Known rows, with every step that occurs
gono/pobip: [-0.658 -1.372 -1.396 -1.294  0.667 -0.817  1.556  0.802 -1.846  0.208
 -0.738 -2.477  2.948 -1.220  0.255  3.126  0.305 -1.787 -0.253  0.251
  0.296 -2.836 -0.957  1.751  0.634  2.128  0.359]
vaku/noziner: [-2.816 -1.214 -1.767 -1.865 -1.015 -1.507  1.565  1.319 -0.280  0.384
 -0.781 -0.251  0.507  0.010 -0.401  1.776  0.300  0.898  2.519  1.156
  0.961 -1.155  0.452 -0.169  0.548 -0.598  0.440]
solu/pavu/vaku/sitama: [-0.018 -1.282 -0.364 -0.032  1.037 -1.731  1.735  0.354 -0.741 -1.777
 -1.324  0.245  3.297  0.751  0.704  0.281 -0.735  0.576  0.611  1.368
  0.662 -2.280 -0.094  0.854  0.669 -0.148 -0.832]
gono/sigo/mupat: [ 0.748  0.434 -0.435 -0.016 -0.542 -3.511  0.826  0.632 -2.967  0.179
  0.256 -0.971  0.774 -0.530  0.952  1.535  0.820  0.795  2.385  0.591
 -0.452 -1.072  1.472  2.851 -1.521 -2.244  1.285]
gono/pavu: [ 0.346 -1.617 -0.168  3.039  0.040 -1.545 -1.127  1.344  1.911 -2.232
 -2.491 -1.110 -0.204  1.399  0.008 -0.798  1.166 -1.463 -0.916 -0.921
 -0.350 -2.539  1.862  1.041  1.844  1.223 -0.580]
sigo/gono/pavu: [ 0.696 -0.206 -0.244  2.362  1.577 -1.803 -2.611  0.483  1.977 -3.337
 -4.877  0.042 -0.321  1.331 -0.427 -1.212  0.009 -1.902  0.274  0.431
 -0.557 -3.493  1.897  1.532  0.788  1.560  0.257]
noziner/vaku: [-2.599 -2.105  3.161 -0.584  0.637  0.409  0.858  2.254  0.183 -2.284
 -2.945 -0.030 -0.459  0.243 -0.049  2.387 -0.181 -0.732  1.336 -0.218
  0.577 -2.663 -0.654  2.549  0.412 -0.579  0.352]
sitama/gono/noziner/vaku/pavu/solu: [ 0.877 -2.767  0.984 -1.153 -0.765  0.393 -0.185  4.064  0.670  2.583
 -2.822  0.238 -4.283  0.028  2.180 -1.618 -0.588  0.980 -0.930 -0.664
  0.873 -2.868 -1.194  2.715  1.413  2.303 -0.430]
vaku/pavu/solu: [ 0.562 -2.015 -0.542 -0.896  0.158 -0.030  1.655  5.388  0.252  1.727
 -2.136  0.491 -2.571 -0.392  2.419 -2.844  1.439  1.311 -1.237  0.124
  0.136 -2.314 -0.028  1.646  1.087  2.901  0.402]
sitama/gono: [ 0.371 -3.299  0.417  1.619  0.920 -0.956  0.257  2.992 -0.250 -0.074
 -2.256 -2.621  2.024 -0.069  1.884 -0.227  0.832 -0.267  1.489 -1.205
 -0.338  0.604 -1.338  3.289 -0.683  0.817 -2.264]
solu/pavu/vaku/sitama/gono: [ 1.257 -3.248  0.430  1.657  0.679 -1.742 -0.004  1.049 -0.312 -0.072
 -2.312 -1.724  2.449  0.693  1.930 -0.440 -0.874  0.370  1.309 -0.468
  0.535 -0.060 -1.656  2.747 -0.241  0.260 -2.821]
pavu/solu: [ 0.194 -2.798 -1.273 -2.020 -0.439  0.599  1.464  4.991 -0.041 -0.209
 -0.573 -0.221 -0.461  0.217  2.874 -0.574  2.275  0.795 -0.249  0.822
 -0.093 -1.847 -0.203  1.748  0.835  2.738 -0.016]
mupat/sigo: [-5.013 -1.780  1.714 -1.158  2.972 -2.104  1.895  4.012 -1.474  2.496
 -0.949 -1.741  0.661 -0.608 -0.130  2.062  1.216 -0.759  1.199  0.433
 -1.264 -0.010  0.207  0.274  1.067  2.205  1.496]
mupat/sigo/gono: [-3.377  0.332  1.158 -1.797  4.657 -2.167 -0.248  2.527 -1.142 -0.565
 -4.404  0.044  1.129 -0.682 -0.529  1.154 -0.282 -1.353  2.808  2.284
 -1.216 -1.680  0.245  1.323 -0.778  2.097  2.185]
solu/pavu/gono/sitama: [-0.339 -3.411 -3.692  0.962  1.865 -0.053  0.557  1.298 -0.871  0.695
 -1.167 -0.544  2.438  2.668  0.592  1.278 -0.514 -2.052  0.068  0.213
 -0.473 -3.071 -1.983  1.006  0.961 -0.382 -1.184]
gono/sitama/vaku/noziner: [-2.391 -2.064 -0.488 -1.779 -1.279 -1.273 -0.994 -0.150  0.200  2.751
 -1.603 -1.964 -1.284 -0.399 -0.373  2.295  0.159  0.160  2.618  0.528
  1.611 -1.029 -1.054 -0.135  1.389 -0.404 -1.251]
pavu/gono/sigo/mupat: [ 1.879 -0.295 -2.308  0.447 -0.815 -3.065  0.971  1.581 -2.997  2.049
 -0.287  0.128  1.274  0.648  0.751  1.169  0.745  0.510  2.951  0.387
 -0.446 -0.445  0.191  2.665 -1.288 -2.946  0.564]
vaku/pavu: [-0.659 -0.123  0.532  1.419  2.230 -1.417  2.432  3.631 -0.231  0.922
 -3.340  0.136 -0.428 -1.274  0.055 -2.616  0.609  0.352 -0.454 -0.651
 -0.183 -1.832  0.657  1.394  0.285  0.832  0.473]
noziner/vaku/sitama/gono/sigo/mupat: [ 1.286 -0.588  1.371  0.916 -2.061 -4.107 -1.079 -0.641 -2.095  1.172
 -0.837 -1.758 -1.221 -0.282  0.903  1.700 -1.162  1.193  2.719  0.191
  0.802 -0.880  0.020  3.639 -1.548 -2.596  0.550]
pavu/vaku/sitama/gono/pobip: [ 1.312 -2.889 -0.743 -0.042 -0.621 -1.832 -0.576 -0.409 -1.673  1.558
 -1.712 -3.480  2.057 -0.612  1.090  2.448 -1.447 -1.371  0.029 -0.248
  1.377 -1.448 -2.692  2.594  0.781  1.759 -1.533]
gono/sigo: [-0.859  0.089 -1.960 -1.464 -1.307 -0.466  0.335  0.970 -1.308 -0.555
 -0.637 -2.308  3.180 -0.451  0.097  1.640  0.571 -0.340  1.356 -0.699
 -1.055 -2.803  1.065  2.655 -0.284  0.077 -0.273]
sitama/vaku: [-0.217 -1.717  1.926 -0.229  1.539 -0.012  0.738  2.942  0.192  1.432
 -2.603 -1.881  1.711 -1.707  0.506  0.564  2.892 -0.346  2.071 -0.650
 -0.091 -0.007 -1.057  1.816  0.105  1.088 -2.442]
pavu/gono: [ 1.035 -2.995 -4.065  0.578  1.032  0.205  2.475  4.963 -0.839  2.007
 -2.220  1.227  3.558  2.044  0.262 -0.192  1.325 -0.836  1.865  0.273
 -0.568 -0.028 -2.163  1.210  0.477 -0.742 -1.497]
pavu/vaku/sitama: [ 0.302 -1.393 -0.453 -0.200 -0.226 -2.548  0.409  0.625 -0.832 -0.937
 -1.712 -0.741  1.596  0.471  0.550  0.119 -0.731  0.240  0.878  1.774
  1.307 -1.030 -0.492  0.907  1.369 -0.368 -0.698]
vaku/sitama/gono: [ 0.634 -3.160  0.843  1.904 -1.019 -2.602 -0.673  1.014  0.259  0.793
 -2.215 -3.342  0.333 -0.279  1.106 -0.389 -1.063  0.658  1.404  0.163
  1.244  0.230 -1.916  2.455 -0.567  0.669 -1.737]

Rows
[ 0.595 -0.750 -2.870 -0.319 -1.555  0.139  0.332  2.203 -0.916  3.048
 -3.055  0.164  1.417  0.961 -0.762  0.130 -0.808 -0.350  1.416 -1.623
 -0.539 -2.733 -0.931  2.730  0.459 -1.268 -0.925] -> noziner/vaku/pavu/gono/sigo
[ 1.024 -1.318 -1.352 -0.273 -2.495 -1.578 -1.820 -0.295 -1.128  1.037
 -1.683 -3.286  2.378  0.106  0.948  1.004 -1.169  0.088  1.697 -1.107
  0.020 -1.356 -0.620  3.549 -0.068 -0.206 -2.117] -> pavu/vaku/sitama/gono/sigo
[ 1.597 -2.087 -3.358  1.795  1.617 -0.325  2.772  5.283 -0.492  3.760
 -3.779  1.991  1.579  1.413 -0.221 -2.450  0.561 -0.361  0.916 -0.468
 -0.365 -0.466 -1.983  1.081  0.725 -0.710 -1.138] -> vaku/pavu/gono
[-2.232 -0.185 -0.323 -2.380  2.878 -1.822 -0.092  0.454 -2.196  0.921
 -2.939 -1.673  2.007 -1.525 -0.574  3.507 -0.970 -2.398  0.991  1.551
 -0.160 -3.187 -1.034  1.574  0.087  3.230  1.911] -> mupat/sigo/gono/pobip
[-1.821 -1.525 -2.282 -2.170  1.524 -0.067  2.563  1.496 -1.003 -0.817
 -0.936  2.081  3.436  1.504  0.748  1.871  0.603  0.530  2.415  0.245
 -0.074 -1.614  0.696  0.316  1.017 -1.257 -1.062] -> solu/pavu/vaku/noziner
[-1.712 -1.770  2.145 -0.751  2.648 -1.199 -2.576  0.718 -0.224  2.370
 -3.946 -2.840 -0.780 -1.154  0.102  1.622  0.558 -1.913  2.031  0.443
  0.076 -1.254 -1.821  1.525  0.798  1.788 -1.321] -> mupat/sigo/gono/sitama/vaku
[-1.722 -2.663 -1.823 -1.376 -1.350 -1.008 -0.834  0.546  0.182  4.152
 -2.006 -1.186 -1.003  0.433 -0.569  2.011  0.137 -0.034  2.894  0.421
  1.594 -0.653 -2.011 -0.206  1.546 -0.816 -1.726] -> pavu/gono/sitama/vaku/noziner
[ 0.060 -1.691 -1.095 -0.620  5.004  1.233  3.515  3.256 -1.752 -3.535
 -1.442  2.351  6.985  1.655  2.319  0.617  2.053 -1.021  0.804 -0.917
 -2.115 -1.891  0.912  2.185  0.615 -0.327 -2.139] -> solu/pavu/vaku
[-2.620 -0.728  2.588 -1.565 -1.221 -3.082 -1.835 -1.627  0.159  0.806
 -2.655 -1.479 -2.467 -0.385 -1.915  2.736 -4.331  0.039  1.596  2.626
  2.463 -3.608 -1.323  0.897  0.843  0.177  1.472] -> mupat/sigo/gono/noziner/vaku/sitama
[ 1.518 -3.411  0.393  1.584 -0.392 -2.207 -0.932  1.265 -0.387  0.536
 -2.606 -2.324  1.301  0.537  1.764 -0.420 -0.815  0.199  1.500 -0.247
  1.000  0.779 -2.032  2.812  0.248  0.192 -2.721] -> pavu/vaku/sitama/gono
[-0.578 -2.505  1.424  0.089  1.127 -0.493 -1.528  0.996  0.027  1.931
 -2.452 -3.383 -0.059 -0.900  0.636  1.238  1.585 -1.468  1.167 -0.438
  0.501 -1.024 -1.771  1.589  1.130  1.102 -2.386] -> gono/sitama/vaku
[ 0.889 -2.102 -1.316 -0.608  0.087 -1.463 -0.871 -0.805 -0.873  1.231
 -0.356 -1.889  2.915  0.464  0.632  1.618 -2.593 -0.518  1.081  0.118
  0.425 -2.170 -1.164  2.267  0.510  0.337 -2.826] -> solu/pavu/vaku/sitama/gono/noziner
[-0.282 -2.527 -1.923 -0.154 -0.696 -1.402 -1.086  0.943  0.278  0.273
 -2.366  0.481  0.284  2.171  0.740  0.747  0.109 -0.221  1.949 -0.612
  0.644 -0.325  0.362  0.689  2.413 -0.966 -1.965] -> sitama/gono/pavu/vaku/noziner
[ 1.378 -3.019 -1.092  0.207 -1.477 -0.066 -0.848  3.742  1.747 -0.510
 -1.519 -0.265 -2.405  1.466  2.345 -1.521  1.858  0.117 -1.575 -0.079
 -0.073 -2.708  0.844  1.368  2.219  3.220 -0.392] -> gono/pavu/solu
[-1.873 -1.527  2.615 -0.082 -1.871 -2.380 -0.101 -0.374  0.615 -0.848
 -2.287 -1.429 -1.892 -0.332 -1.000  1.481 -2.386  0.741  0.976  1.781
  2.523 -2.791 -1.113  1.118  0.506 -0.439  0.958] -> noziner/vaku/sitama
[ 1.310 -3.130  1.803  4.294 -1.980 -2.574 -3.501 -0.466  2.777 -0.744
 -3.770 -2.420 -2.956  1.696  0.070 -0.930 -1.330 -0.788 -0.535 -1.287
  1.196 -2.000 -0.158  1.970  1.610  0.951 -1.664] -> noziner/vaku/sitama/gono/pavu
[-1.590 -1.671 -2.335 -2.325  0.151 -0.819  1.156  1.833 -1.102  0.038
 -1.358  1.132  1.966  1.263  0.610  1.731  0.574  0.258  2.645  0.511
  0.577 -0.379  0.331  0.321  1.764 -1.364 -0.933] -> pavu/vaku/noziner
[ 1.092 -1.595 -0.321  1.254 -0.921 -2.924 -1.149 -0.211  0.423 -1.258
 -2.337 -0.760  0.139  1.293  0.216 -0.541 -1.069 -0.234  0.025  1.140
  1.378 -1.706  0.211  0.607  2.299 -0.029 -0.921] -> gono/pavu/vaku/sitama
[-0.182 -0.933  1.803  1.556  1.967 -1.462 -0.060  2.158  0.343  3.427
 -4.202 -1.530 -2.235 -1.722  0.053 -2.151  0.415 -0.339 -0.386 -1.242
  0.529 -1.710 -0.858  1.488  1.136  1.171 -1.122] -> gono/sitama/vaku/pavu
[ 0.204 -2.967  0.668  0.029 -1.534 -1.824 -0.874 -0.948 -0.977  1.689
 -2.018 -3.808  0.341 -1.032  0.390  3.096 -2.277 -1.078  0.094 -0.210
  1.920 -2.289 -2.981  2.743  0.429  1.823 -0.734] -> noziner/vaku/sitama/gono/pobip
[ 1.689 -2.053 -1.009  1.325  1.923 -0.404 -0.631  2.521 -0.139 -2.539
 -2.950  0.929  2.522  2.572  1.637 -0.531  1.802 -2.129 -0.139 -1.251
 -1.012 -1.008  1.184  1.859  2.959  0.008 -2.358] -> gono/pavu/vaku
[ 1.784 -0.160 -2.083  0.546  0.235 -2.534  1.924  1.388 -2.945  1.367
 -0.029  0.897  2.458  0.821  0.864  1.258  0.702  0.807  2.689  0.226
 -0.961 -1.358  0.574  2.689 -1.777 -2.834  0.532] -> solu/pavu/gono/sigo/mupat
[ 0.111 -2.315  1.266 -1.144 -0.370  0.572  1.015  4.922  0.740  1.384
 -2.979  0.990 -4.076 -0.104  2.109 -1.916  0.561  1.229 -1.080 -0.277
  0.555 -2.978 -0.536  2.141  1.355  2.344  0.603] -> noziner/vaku/pavu/solu
[-1.209 -2.398  0.320 -1.334  0.598  1.290  0.782  1.207 -0.216  0.328
 -1.921  1.226  1.288  1.625 -0.732  3.237 -2.032 -1.145  1.513 -0.399
  0.345 -4.029 -1.829  2.318  0.804 -1.343 -1.063] -> solu/pavu/gono/noziner/vaku
[ 2.207 -0.535 -0.082  0.954 -0.282 -3.625  0.099 -0.340 -2.850  0.542
 -0.212 -0.737  1.587  0.276  1.725  1.163 -0.322  1.206  2.518 -0.142
 -0.226 -0.793  0.585  3.497 -1.666 -2.442 -0.298] -> solu/pavu/vaku/sitama/gono/sigo/mupat
[ 0.378 -3.168 -0.425  0.575  1.799  0.427 -0.362  1.681  0.009  3.107
 -2.637 -1.610  1.610  0.414  0.540  0.968  1.445 -1.453  1.400 -0.878
 -0.055 -1.306 -2.749  1.444  0.924  0.412 -3.247] -> solu/pavu/gono/sitama/vaku
[-1.361 -2.645  2.480 -0.993 -0.377  0.113 -1.320  0.545 -0.032  0.013
 -2.313 -1.301 -0.619  0.447 -0.088  3.189 -2.335 -1.020  1.564 -0.731
  0.961 -2.783 -1.672  3.324  0.685 -0.596 -1.367] -> sitama/gono/noziner/vaku
